What can hang from each mark:
sodon: lipi rinop
rinop: tanafe
naka: kape
tanafe: mesop rinop
dopi: naka tukov
kape: naka
lipi: mesop sodon
tukov: dopi nafeg
nafeg: sodon
mesop: lipi tanafe

Every row comes from one small tree of marks. Brackets hold a mark, then the marks that hang from it, in alphabetical order. Every link used is in the known rows. Which tree was each row made from?
Known rows:
[tukov [dopi naka] nafeg]: [ 3.52  2.69  1.41  0.47  2.06 -0.21 -1.21  2.51 -1.97 -0.17  2.61  0.98
 -0.36 -1.33  1.27 -1.51  0.78 -0.93 -1.26 -1.16 -0.26  3.11 -3.34  2.12]
[kape naka]: [ 3.95  0.08  1.17  0.67  1.79  1.24  0.52  1.75 -0.35 -2.68  2.96 -0.55
  0.97 -0.46 -0.06 -0.77  0.52 -0.81 -0.21  0.71 -1.14  1.12 -1.38 -0.16]
[tukov [dopi [naka kape]] [nafeg [sodon [lipi mesop]]]]: [ 3.04  2.19  1.55  0.26  2.31 -1.15 -2.51  2.70 -2.23  1.26  2.49 -0.08
  0.86 -1.59  2.21 -0.61  0.76  0.08 -2.23 -0.19 -0.51  2.99 -4.79  1.36]
[tukov [dopi [naka kape]]]: [ 4.50  0.50  1.93 -0.20  2.36 -0.37 -0.59  1.83 -1.82  0.43  2.80  0.78
  0.56  1.69  0.32 -0.10 -1.12 -0.17 -0.75  0.14 -0.53  2.33 -3.59  1.08]
[dopi [naka kape] [tukov [nafeg [sodon lipi]]]]: [ 5.13  0.67  0.41  2.16  2.59 -4.42 -1.45  2.15 -2.35 -0.56  3.58  0.04
  0.65 -0.86 -0.41 -1.18  0.70  1.29 -1.17 -0.57 -1.41  1.55 -3.14  1.58]
[tukov nafeg]: [ 2.69  1.73  0.07  1.50  0.86 -0.97 -0.87  2.35 -0.87 -1.45  2.66  0.17
  0.35 -0.07  1.33 -1.86  1.85 -0.63  0.01 -1.05 -0.57  0.87 -1.46  1.43]
[dopi [naka kape] [tukov [nafeg [sodon rinop]]]]: [ 5.12  0.19  0.34  1.83  1.67 -3.67 -1.28  2.16 -2.24 -0.06  3.50 -0.18
  0.93 -0.99 -0.42 -0.95  0.84  1.83 -1.04 -1.18 -1.76  1.69 -2.85  1.75]
[nafeg [sodon [lipi mesop] [rinop tanafe]]]: [ 1.24 -1.00  1.54 -1.43  0.99  0.54 -3.56  2.40 -0.45  0.18  2.67 -4.09
  1.17  1.87  2.69 -0.58 -0.20 -0.20 -0.22 -0.73 -1.93 -0.65 -3.04  0.12]
[mesop [tanafe rinop]]: [ 4.28  0.27  1.18 -0.94  1.83  1.31 -1.00  2.43 -0.57 -1.55  4.15 -0.71
  0.31  1.99  0.20  0.13 -0.03  1.29 -0.27 -1.38 -2.71 -1.39 -1.78  1.47]
[tanafe [mesop lipi] rinop]: [ 3.82  0.99  1.34 -0.17  1.69  1.41 -0.81  1.53 -0.80 -0.14  2.65 -1.21
  1.73  0.20 -1.04  0.07 -0.25  2.49 -0.14 -0.40 -1.22 -0.60 -2.23  0.20]
[mesop [lipi sodon] tanafe]: [ 2.86  0.99  1.11  1.94  4.13  1.27 -3.34  0.89 -1.67 -3.31  3.88 -2.12
 -0.08  0.61  1.47  0.40 -0.08  1.92 -1.01 -0.46 -3.20 -2.76 -1.94  1.49]
[tukov [dopi [naka kape]] [nafeg sodon]]: [ 3.66  1.57  1.24  0.77  0.99 -1.18 -2.01  2.58 -2.14  1.21  2.93  0.19
  0.72 -1.48  1.41 -0.35  1.01  0.16 -1.97 -0.76 -0.82  2.90 -4.23  1.69]
[tukov [dopi [naka kape]] nafeg]: [ 3.79  2.35  1.33  0.67  2.32 -0.76 -0.78  2.46 -1.98  0.70  2.44  1.56
  0.39 -0.79  1.10 -0.72  0.86 -0.24 -1.53 -0.72 -0.09  2.93 -3.77  2.31]
[rinop tanafe]: [ 3.13 -0.22  0.86  0.13  2.01 -0.77 -1.07  2.35  0.11 -1.58  3.58 -1.45
  0.34  2.94  0.49 -0.88  0.08 -0.58  1.18 -1.75 -1.20 -0.94 -1.70  1.28]
[rinop [tanafe [mesop [lipi sodon]]]]: [ 2.54  0.33  0.79  1.12  3.09 -0.26 -2.20  1.89 -0.69 -1.67  3.01 -2.22
  1.22  1.35  0.11 -0.03  0.39  0.83  0.28 -0.74 -1.07 -1.22 -2.53  0.83]
[rinop [tanafe [mesop lipi]]]: [ 2.57  0.78  0.72  0.70  2.94 -0.10 -2.07  2.14 -0.80 -1.16  2.67 -1.88
  1.31  1.40  0.18 -0.18  0.40  0.71  0.57 -0.92 -1.24 -0.93 -2.69  0.85]
[sodon lipi rinop]: [ 1.12 -0.09  1.98 -2.03  1.81  2.36 -1.92  1.51 -0.34  0.10  1.16 -2.36
  0.21  3.60  2.38 -1.07 -0.76 -2.41  0.02  0.14 -0.86 -1.34 -2.12  1.66]
[tukov [dopi [naka kape]] [nafeg [sodon lipi rinop]]]: [ 2.59  1.64  1.86 -0.58  1.46  0.15 -2.58  2.47 -2.07  2.06  2.07 -0.64
  0.62 -0.93  2.33 -0.25  0.68 -0.71 -2.33 -0.62 -0.80  2.12 -4.62  2.36]
[lipi [mesop tanafe] [sodon rinop]]: [ 2.36 -0.71  1.32  0.34  3.18  1.38 -2.80  2.10 -0.96 -2.80  3.31 -2.30
  1.32  1.05  1.82 -0.14 -0.15  2.38 -1.12 -0.27 -1.66 -0.38 -1.89 -0.15]
[dopi naka]: [ 5.52  0.05  1.40  0.88  1.46 -0.70 -0.10  2.30 -0.80 -1.29  2.31 -0.07
  0.31  0.32  0.23 -1.16 -0.13  0.72  0.36 -1.29 -1.72  1.13 -2.38  1.52]
[tukov dopi [nafeg [sodon rinop]]]: [ 1.12  1.47  1.08 -0.52  0.13  0.64 -3.03  2.17 -1.84  0.80  3.06 -1.20
  0.19 -0.49  2.08 -0.91  1.03 -1.57 -1.48 -0.84 -0.67  2.27 -3.01  0.91]
[tukov [dopi naka] [nafeg [sodon rinop]]]: [ 2.67  1.54  1.58 -0.30  0.44  0.49 -2.69  2.55 -2.06  1.15  2.59 -0.91
  0.01 -1.91  1.93 -0.86  0.94 -0.61 -1.87 -1.51 -1.20  2.86 -3.77  1.89]
[naka kape]: [ 4.02 -0.90  0.60  0.93  1.38 -1.75  0.32  1.56 -0.60  0.02  2.69  0.48
  2.02  3.57  0.07  0.28 -0.07  0.86  0.33  0.57 -0.64 -0.12 -2.30  0.55]

Write each row's tree:
[ 2.18  0.00  1.53  1.29  2.87  1.30 -2.49  0.56 -0.56 -2.02  2.98 -2.85
  0.00  1.50  1.35 -0.37 -0.55  0.90 -0.09 -1.13 -2.03 -2.63 -1.25  1.40]
[mesop [lipi [sodon [rinop tanafe]]]]
[ 0.77  0.10  2.01 -2.18  2.60  2.31 -2.53  2.08 -0.28  0.47  1.08 -3.03
  0.85  3.29  2.03 -0.42 -0.24 -1.84 -0.15 -0.19 -0.70 -1.68 -3.03  1.88]
[sodon lipi [rinop [tanafe mesop]]]
[ 2.36  0.60  1.45  1.02  3.66  2.57 -3.53  0.83 -1.55 -2.57  3.34 -2.60
  0.02  0.86  1.82  0.64 -0.14  1.95 -1.21 -0.83 -3.39 -3.10 -1.91  1.93]
[mesop [lipi [sodon rinop]] tanafe]
[ 3.08  1.23  1.54 -0.13  0.63  0.00 -2.21  2.55 -2.06  1.98  2.36 -0.35
  0.79 -1.27  1.82 -0.03  0.97  0.13 -2.06 -1.10 -1.01  2.65 -4.22  2.07]
[tukov [dopi [naka kape]] [nafeg [sodon rinop]]]
[ 2.48  0.74  0.62  2.08  2.51  0.08 -2.33  0.93 -1.65 -1.78  2.13 -1.69
  1.77 -0.04 -0.18 -0.02  0.40  1.43 -0.44  1.31 -0.68 -0.08 -2.47 -0.44]
[tanafe [mesop [lipi sodon]]]
[ 3.81  1.53  1.57 -0.10  3.37  2.34 -2.08  1.57 -1.18 -1.51  3.92 -1.41
 -0.01  0.82  0.93  0.34 -0.46  2.59 -0.43 -1.83 -3.77 -2.87 -2.04  1.93]
[mesop lipi [tanafe rinop]]
[ 1.89 -1.64  0.93 -0.75 -0.77  0.42 -3.10  2.22 -0.61  0.38  2.79 -3.77
  1.49  1.37  1.12  0.12  0.45  0.31  0.03 -1.00 -2.12 -0.37 -2.65  0.06]
[nafeg [sodon [rinop [tanafe mesop]]]]
[ 3.86  0.50  1.47  0.43  1.97  1.20 -1.16  1.23 -0.56 -0.82  3.01 -1.63
  1.58  0.08 -1.17  0.28 -0.34  2.60 -0.66 -0.29 -1.04 -1.06 -1.99  0.27]
[tanafe [mesop [lipi sodon]] rinop]
[ 5.52  0.36  0.15  2.53  1.94 -4.54 -1.12  2.19 -2.37 -0.60  3.86  0.27
  0.84 -1.19 -0.79 -1.07  0.91  1.80 -1.04 -0.97 -1.59  1.90 -2.92  1.36]
[dopi [naka kape] [tukov [nafeg sodon]]]
[ 1.10  1.42  1.18 -0.72  0.47  0.61 -3.19  2.42 -1.66  0.86  3.23 -1.52
  0.14 -0.26  2.04 -0.79  1.10 -1.51 -1.40 -1.30 -0.76  1.88 -3.15  1.33]
[tukov dopi [nafeg [sodon [rinop tanafe]]]]
[ 2.15  1.31  1.36 -0.51  4.30  0.30 -2.32  2.40 -1.16 -1.87  2.49 -1.14
  0.71  2.05  2.43 -1.28 -0.39 -0.36 -0.30  0.84 -1.18 -0.09 -2.95  0.25]
[sodon [lipi [mesop tanafe]]]
[ 2.38 -1.67  1.32  0.39  1.46  0.63 -1.80  1.33  0.25 -2.25  3.33 -2.70
  0.25  2.85  0.70 -0.31 -0.30 -0.35 -0.17 -1.02 -0.87 -1.56 -0.90  1.32]
[lipi [sodon [rinop tanafe]]]
[ 3.77  0.66  1.12 -0.54  3.00  0.63 -1.25  2.94 -0.99 -1.75  3.75 -0.66
  1.46  0.99  1.09 -0.77 -0.23  2.72  0.04 -0.93 -2.02  0.47 -2.26 -0.39]
[lipi [mesop [tanafe rinop]]]
[ 1.17 -1.07  1.27 -1.33  0.38  0.73 -3.64  2.09 -0.58  0.56  2.26 -4.23
  1.12  1.89  2.00 -0.05  0.07 -0.82 -0.40 -0.20 -1.73 -0.97 -3.21  0.53]
[nafeg [sodon lipi [rinop [tanafe mesop]]]]
[ 1.03  0.27  2.03 -2.06  2.84  2.23 -2.14  2.02 -0.62 -0.03  1.08 -2.22
  0.92  2.78  3.00 -1.49 -0.86 -0.97 -0.11  0.21 -0.78 -0.39 -2.56  0.62]
[sodon [lipi mesop] rinop]
[ 1.38 -1.28  1.35 -1.16 -0.18  0.79 -3.15  1.66 -0.57  0.36  2.38 -3.67
  0.78  2.12  2.27 -0.53 -0.23 -1.18 -0.33  0.01 -1.91 -0.76 -2.59  0.29]
[nafeg [sodon lipi rinop]]
[ 2.23  1.95  1.91 -0.75  1.32  0.76 -3.08  2.53 -1.99  1.23  2.15 -1.19
 -0.21 -1.57  2.57 -0.93  0.69 -1.37 -2.22 -1.07 -0.91  2.33 -4.18  2.16]
[tukov [dopi naka] [nafeg [sodon lipi rinop]]]
[ 4.78  0.42  0.57  1.58  2.27 -3.53 -1.57  2.11 -2.19  0.04  3.25 -0.35
  0.71 -0.70 -0.09 -1.01  0.61  1.15 -1.26 -0.78 -1.61  1.37 -3.15  2.03]
[dopi [naka kape] [tukov [nafeg [sodon lipi rinop]]]]
[ 2.29 -1.19  1.40  0.58  2.34  0.55 -2.01  1.71 -0.44 -2.42  2.92 -2.17
  1.36  1.38  1.44 -0.97 -0.48  1.62 -0.39 -0.10 -0.57  0.39 -1.37 -0.69]
[lipi mesop [sodon rinop]]
[ 3.71 -0.31  1.22  0.76  3.52  0.20 -1.93  2.27 -0.60 -3.44  4.54 -1.44
  1.18  0.87  0.71 -0.35 -0.33  3.05 -0.95 -0.53 -1.51 -0.37 -1.69 -0.41]
[lipi [mesop [tanafe rinop]] sodon]
[ 1.31 -1.20  1.48 -1.44  0.29  0.65 -3.37  2.05 -0.30  0.34  2.68 -4.10
  0.62  2.37  2.27 -0.35 -0.18 -1.18 -0.19 -0.76 -2.02 -1.34 -2.79  0.81]
[nafeg [sodon lipi [rinop tanafe]]]
[ 1.77 -1.23  1.11 -0.40 -0.30  0.83 -3.40  1.83 -0.82  0.45  2.75 -4.06
  1.37  1.02  1.32  0.19  0.36  0.76 -0.10 -1.10 -2.48 -0.83 -2.71  0.29]
[nafeg [sodon [rinop [tanafe [mesop lipi]]]]]
